Each row was made from one small tree. The marks that hang from a mark follow it in brackets, in alphabetical order. Every link used is in the known rows. Write each row's tree.
Known rows:
S[B]: [ -2  -3  -9  11  31 -12   7  -2  30 -19 -41   2   7   9 -12  29  -6  50
  -3]
M[A F]: [  7 -23   5  39  24  -2 -35  -5 -38   2   3  35  40 111   8  17  14  55
  -7]
M[A F[B C[S]]]: [ 45 -36  18   5 -21 -12   0 -15 -40   9  14  20   3  41  26  -2   8 -10
 -18]
S[B C]: [ -2  -6 -20  -9  37 -30  25  -9  31 -34 -53  -2  -2   9 -11  26   0  41
 -20]
A[M]: [-24  19  19  22  30 -14 -33  11  32  22  -5  23  27  35  -6  16 -18  27
  -6]
S[C[F P]]: [ -6  30  -4 -39   8  -5  17  11  22 -31   2   2  -7  -5   1   2  15  34
  24]
S[B[P] C[F]]: [-17  -6 -17 -15  40 -28  15  -5  13 -38 -53 -11 -22  -6  -6  18  13  11
  -5]
B[P[C[F[M[A]]]]]: [-40  14 -11   5  14  14 -22  10 -22  14  14   7   5  29   1  -1  -2 -15
   9]
P[C]: [-26  38 -12   5   4  26 -11   3  19   7 -12  -2  25  20 -20  23  -5  19
  -4]
S[B[P]]: [-23  -4  -6  15  56  -6  -3  -2  23 -12 -55   0  -1   6 -21  27  -6  35
  -9]
B[P]: [-35  21   2   9  55  10 -25   5  18  13 -33   9  12  33 -20  31  -7  19
  -1]
F[B[P[C[S]]] M[A]]: [ -8 -10   1  -3   0   1   5   1 -11  28  18 -10  -7  -4   3 -11 -21 -47
 -20]
P[B C[F[M]]]: [-19  27 -23   0 -45  22   2   6  -5   1  35 -22   5 -36 -13  -6  -8  -4
  19]
P[C[F[M[A]] S[B]]]: [  4  -4 -19   8 -38   1  14   3  -3 -11  20 -18  -4 -29   7 -15   6 -16
  15]
S[B[P[C[F[M]]]]]: [-29   6 -23  -5  16  -1   6   2   7  -6 -29  -8 -14 -25  -7   3  -8 -13
   4]
C[F[B M[A]] P S]: [ 32  -8  18 -34 -37 -10  28  17  -1  -7  64 -11 -22 -44  25 -33  -1 -15
  36]
P[B C]: [-24  31 -16  25 -19  40  -4  -1  11   1  11 -24  26 -11 -37  10  -5  31
  -5]
B[P[C[F[M[A]] S]]]: [-27  15  -9   9  -7  20 -16   8 -11  15  21 -11  -1  -4  -2 -10   5 -38
  11]

Write each row's tree:
[ 13  -5   1 -53  -2 -31  34  10  -8 -22  36   7 -20  -1  27 -19  -2   9
  14]
S[C[F[B M[A]] P]]
[  1  -6 -11 -10  -1 -19  11   5  19  -7 -16 -19 -29 -56   3   0  -2 -34
  21]
C[F[M] S[B[P]]]
[ 32 -26  23 -11  -2  -3   5  -5 -45   0  26  42   5  50  28 -17   3  29
  -8]
M[A F[B C[P]]]
[ 28 -39  15  20  12 -17 -18  -9 -44   0   5  20  24  91  16  14   8  35
 -19]
M[A F[B]]
[ 21 -14   0  -7 -22  -7  30  14   9 -27  42  -5 -17 -49  17 -35   6  19
  41]
C[F[M[A]] P S[B]]
[-29  34  -7   3  -5  31 -16   6  13   5  -9 -28  -1 -25 -18   6  13 -32
  11]
B[P[C[F S]]]
[ 16 -40   4  33  14  -1  -9 -15 -35   0 -16  26   3  40  12  -5  15   6
 -17]
M[A F[C[S[B[P]]]]]
[  8 -15  32   3   3 -22 -23  -7  -5  34 -10  18  -5   1  14 -11 -10 -49
 -30]
A[M[F[B[P] C[S]]]]
[ 13 -17   6  20  11  -2 -24  -8 -44  10   6  53  23  90  21  10   9  35
  -9]
M[A F[C]]
[ 26 -17  13  26 -27  29   0  -4 -33  -4  49  21  15  15   5 -30  17  35
   6]
M[A F[C[P[B] S]]]
[ 14 -11  21  12  -5 -10  -3  -1  14   7   0  29   2 -19  11 -32  -3   7
  -9]
A[M[F[C[P S[B]]]]]
[-16  -9 -26 -29  36 -42  21  -2   9 -25 -43  -2 -30 -17   3   8  -2 -12
  -1]
S[B[P] C[F[M]]]
[ -1   0 -12 -20   9 -15  21  -3  24  16 -26  16 -32 -57   5  -1 -27 -46
  -3]
F[C[S[B[P]]] M]
[ 24 -13  12 -16  -2  -6  -4 -15 -14  19 -26   7 -17  -2  10   8  -1 -49
 -21]
M[F[B[P] C[S]]]
[ 29  14  21 -39 -36   5  25  14  27 -19  30 -32 -21 -65   5 -14  11  -9
  36]
C[F[B] P S]
[ -8 -17  30  17  33 -25 -38  -2  -7  28 -18  17  15  48   6   3 -12  -8
 -30]
A[M[F[B[P]]]]
[ 11  24  -1 -20 -50  12  11   2  13  -4   9 -43  -7 -45  -3   5   9 -39
  10]
P[C[F[B] S]]
[  9  25  -1 -27 -34  19  32   8  27  14  44   9 -19 -84  -2 -30 -25 -16
  22]
F[C[P[B] S] M]
[ -5  32 -12  17 -62  41   3   2  12 -11  32 -54   7 -60 -27  -5  15  -7
  20]
P[B C[F S]]
[  6 -17  11   0  31 -10 -20 -10 -20  11 -33   7   7  48   0  22  -1  -3
 -22]
M[F[B[P]]]
[  7  -8   4   4  -4  12 -11 -13 -15  14 -22 -20   6   9  -9   4   6 -38
 -27]
M[F[B[P[C[S]]]]]
[-11  29 -12  30 -40  46   3  -3  23   0  18 -46  21 -48 -40  -1   1   5
  -2]
P[B C[S]]
